Each row was made from one path, in order. Every step used is in the known rows, and no mark comes twice. Write each row's path.
Known rows
gobo -> gato -> loluf -> reze: [ 0.24  3.91 -4.58 -0.38 -0.55  3.17 -0.93 -1.26 -5.68  3.26  0.18  0.69
 -0.41 -3.07  0.83  1.02 -1.31 -0.18  7.35]
pineg -> loluf -> reze: [-0.14  5.42  0.51 -1.27 -0.66  3.16 -2.78 -0.68 -2.41  1.63  0.03  0.42
  2.13 -2.44  2.18  2.29 -0.54 -6.01  3.10]
gato -> leve -> pineg -> gobo: [ 1.40  0.61  3.94 -1.26  0.43  3.06 -3.95 -1.91 -2.91 -0.18  0.59  1.86
 -0.80 -3.22  0.45  2.16  0.27  1.04  2.27]
leve -> gato: [ 1.33  5.20  1.56 -0.94  1.16  2.95 -2.30  1.30  0.15  0.04  3.80  2.59
  0.73 -2.77  0.11  0.92  0.27  1.75  2.66]
reze -> gobo -> gato -> leve -> pineg: [ 2.51  0.94 -2.22 -2.46 -0.59  2.50 -1.08 -0.14 -4.08  0.90  1.70  2.07
 -2.22 -6.09 -1.59  1.37  0.45  1.13  5.47]
gato -> leve -> pineg -> loluf: [ 1.82  4.25  3.86 -0.96  0.40  2.67 -3.91 -1.51 -2.05  0.39  0.27  3.94
 -0.45 -3.58  0.32  2.15  1.30 -3.08  2.99]
reze -> gobo -> gato: [ 0.56  2.05 -1.68 -2.59 -1.38  2.20  1.28  0.21 -3.40 -0.32  2.52 -1.11
  0.63 -5.22 -1.07 -0.63 -0.67  0.42  5.59]
reze -> leve -> gato -> gobo -> pineg: [ 5.43  1.54 -3.29 -3.87  0.41 -0.40  2.15  1.53 -1.00 -0.08  5.48  2.37
 -0.91 -0.35 -0.27 -1.12  0.11  0.55  0.63]
gato -> leve -> pineg -> loluf -> reze -> gobo: [ 2.72  2.32 -0.70 -2.45  0.06  1.85 -3.51 -0.58 -3.54  2.54  0.23  2.46
 -0.22 -5.90  1.83  4.30 -0.09 -5.04  1.93]
leve -> gato -> gobo -> pineg -> loluf -> reze: [ 2.05  1.17 -4.43 -2.41 -0.56  0.23 -1.63  0.65  0.42  2.11  2.75  1.39
 -0.98 -2.19  2.18  2.27 -0.27 -5.84  1.14]
leve -> pineg -> loluf -> reze: [ 0.78  5.54 -0.02 -1.13  0.15  3.52 -4.16  1.38 -2.72  1.43 -0.26  2.03
  0.20 -2.46  2.56  2.67  0.15 -5.76  2.84]
gobo -> gato -> leve: [ 0.55  3.43 -0.58 -1.03 -0.96  2.95 -0.93 -3.03 -3.13  1.50  1.28  1.65
 -0.84 -3.28 -2.01  1.43 -0.06  0.81  6.55]
gato -> loluf -> reze -> leve -> pineg: [ 5.07  5.57 -2.67 -1.93  1.29  2.40 -0.94  1.75 -6.70  2.71  0.83  3.51
 -0.10 -0.93  1.65  0.82 -0.72  0.43  3.40]
pineg -> leve: [-1.05  4.58  4.24 -0.35 -0.30  2.64 -1.45 -1.72 -4.10  0.81  2.72  1.62
  1.64 -2.86 -1.80  0.74 -2.11 -0.51  2.89]
loluf -> reze -> leve -> gato -> gobo: [ 5.61  2.70 -2.74 -1.04  1.43  1.32  0.64  1.24 -2.51  2.58  3.17  0.57
  0.76 -0.61  2.07  1.90 -0.86 -1.50  1.07]
pineg -> leve -> gato -> gobo: [ 1.25  1.32  3.71  1.24  1.12  1.15 -1.09 -1.16 -1.97  1.63  4.08  1.08
  0.43 -3.29 -0.46  0.67 -1.69 -0.07  1.08]
leve -> pineg -> loluf -> reze -> gobo -> gato: [ 1.94  2.04 -3.85 -2.36 -1.63  2.24 -2.14  3.19 -2.67  1.25 -0.23 -0.45
 -0.45 -4.90  1.36  1.93 -0.33 -6.31  5.08]
gobo -> pineg -> loluf -> reze: [-0.48  4.55 -3.81 -4.01 -1.97  1.79 -2.09  0.12 -1.68  1.61  1.33  1.94
  0.28 -1.67  0.76  2.37 -0.54 -6.08  2.37]
loluf -> reze: [-0.46  5.61 -1.56 -1.54  0.13  4.09 -2.02 -1.15 -4.10  2.60  1.07  1.13
  1.08 -2.32  1.23  2.91 -0.95 -1.20  3.35]
leve -> pineg: [ 0.56  5.27  1.63 -1.60  0.77  4.06 -2.13  1.04 -3.45 -0.30  1.96  2.99
 -0.50 -2.84  0.41  0.41  0.69  1.04  2.82]
loluf -> reze -> gobo -> gato: [ 0.56  2.30 -5.49 -2.61 -1.40  2.89 -0.07  0.63 -4.36  2.16  1.26 -1.55
  0.34 -4.65  0.13  2.00 -1.48 -1.81  5.53]

Write each row's path
[ 6.10  2.76 -0.80 -0.81  0.66  0.23 -0.15  1.38 -0.69  1.85  1.97 -0.19
  1.81 -0.38  3.05  1.63 -0.30 -6.02  0.97] | pineg -> loluf -> reze -> leve -> gato -> gobo
[ 4.85  5.81  0.77 -2.20  1.21  1.44 -0.38  3.04 -0.57 -0.36  4.43  2.66
  1.69 -0.48 -0.39 -0.10  0.13  1.24  2.10] | reze -> leve -> gato
[-1.43  3.53 -0.13 -3.31 -1.57  1.48 -1.00 -1.11 -3.69  0.67  3.91  3.31
 -0.08 -2.25 -2.91  0.64 -1.71 -0.65  2.18] | gobo -> pineg -> leve
[-0.32  0.38  1.35 -1.34 -1.62  2.83 -1.11 -0.22 -2.31 -1.40  0.63 -2.80
  0.87 -2.19 -0.17 -0.91 -0.81 -0.56  5.70] | pineg -> gobo -> gato
[ 0.87  2.11 -3.43 -2.29 -2.34  1.72 -0.71  0.82 -2.44  1.51  0.25 -2.03
  1.35 -4.73  1.19  1.63 -1.19 -6.50  5.22] | pineg -> loluf -> reze -> gobo -> gato
[ 4.56  5.83  3.14 -2.49  0.20  1.92 -1.30  2.79 -2.38 -1.52  1.29  2.36
  1.69 -0.50  0.85 -1.02  0.92 -4.10  2.29] | reze -> leve -> pineg -> loluf
[ 1.29 -0.06  0.91 -0.56 -0.58  2.21 -2.15  0.92 -4.11 -0.67 -0.06 -0.35
 -1.11 -3.07  0.72 -1.80 -0.12  1.73  6.25] | leve -> pineg -> gobo -> gato -> loluf
[ 1.18  2.88 -2.25 -1.89  0.39  2.04  0.09 -1.55 -6.31  3.07  1.79  0.72
  1.25 -5.94  2.04  1.40 -1.56  0.74  3.39] | gato -> loluf -> reze -> gobo
[ 0.45  3.44 -2.37 -2.83 -0.21  2.92 -0.20 -0.39 -4.66  2.06  2.11  0.04
  1.36 -5.20  1.27  2.78 -1.33 -1.17  2.35] | loluf -> reze -> gobo
[ 2.25  1.95 -1.05 -0.16  0.67  0.14 -2.27  0.77 -3.83  4.00  3.76  2.10
  0.88 -6.05  0.48  2.97 -2.96  0.25  1.88] | pineg -> leve -> gato -> loluf -> reze -> gobo
[ 1.48  3.20 -1.27 -1.02 -0.24  3.45 -2.48 -0.89 -3.49  1.14  0.96  3.17
 -2.48 -3.51 -1.66  1.54  0.76  0.79  6.02] | gobo -> gato -> leve -> pineg
[ 4.03  5.66 -1.96 -1.93  0.78  2.01  0.56 -0.72 -6.58  2.97  1.41  1.83
  1.79 -0.93  1.24  0.62 -1.35  0.23  3.61] | gato -> loluf -> reze -> leve
[ 2.75  0.90  0.03 -2.12 -1.20  1.40 -1.92  0.29 -2.14  0.34  0.59  1.39
 -1.04 -6.13 -0.64  1.01  0.66 -3.62  5.44] | reze -> gobo -> gato -> leve -> pineg -> loluf
[ 1.92  4.87 -2.34 -0.09  1.60  2.36 -3.12  0.58 -2.46  3.48  2.44  2.96
  0.15 -3.16  2.08  2.45 -0.83  1.30  3.60] | leve -> gato -> loluf -> reze
[ 3.33  6.12 -2.07 -2.71  0.00  2.84  0.18  0.56 -4.94  1.98  1.66  1.23
  2.06 -0.09  0.63  2.05 -1.28 -1.47  2.76] | loluf -> reze -> leve
[ 3.52  6.09  0.11 -2.31 -0.67  1.99 -0.66  0.64 -3.13  1.13  0.53  0.55
  3.12 -0.09  1.59  1.49 -0.80 -6.19  2.67] | pineg -> loluf -> reze -> leve
[ 4.26  0.90 -0.13 -2.58 -1.12  2.09 -0.58  3.48 -3.12 -2.29  0.70 -0.93
  0.01  0.14 -0.30 -1.77 -0.02 -0.58  4.62] | reze -> leve -> pineg -> gobo -> gato
[ 5.02  4.37 -5.70 -1.72 -0.04  2.28 -0.49  2.97 -6.55  2.58  0.21  2.30
 -1.13 -0.80  0.50  0.27 -0.49 -0.25  6.27] | gobo -> gato -> loluf -> reze -> leve -> pineg
[ 0.15  3.45 -0.93 -2.43 -0.74  0.60 -2.54  1.75 -0.37  0.75  5.41  4.30
 -0.76 -2.35 -3.10  1.35 -1.32  0.07  1.31] | gobo -> pineg -> leve -> gato
[ 5.46  5.18  1.05 -1.37  1.97  0.79 -0.11  2.03 -2.10  0.28  3.87  3.39
  1.52 -1.26  0.42 -1.22 -0.02  3.20  2.97] | reze -> leve -> gato -> loluf
[ 4.33  2.21 -0.57 -2.72 -0.09  2.63 -2.22  2.70 -4.56  0.09  0.38  0.15
  0.83  0.15  1.96  1.74 -1.16 -2.05  1.62] | loluf -> reze -> leve -> pineg -> gobo
[ 1.84  3.15 -1.12 -2.70 -0.26  2.50 -2.62  2.12 -2.89  1.28  0.54  0.86
  0.67 -5.07  2.54  2.54 -0.24 -5.66  1.92] | leve -> pineg -> loluf -> reze -> gobo
[ 2.40  1.67 -7.51 -4.26  0.30 -0.24 -1.06  1.70 -2.36  3.00  4.57  3.19
 -1.31 -5.47  0.85  1.78 -0.90  1.26  2.12] | leve -> gato -> loluf -> reze -> gobo -> pineg
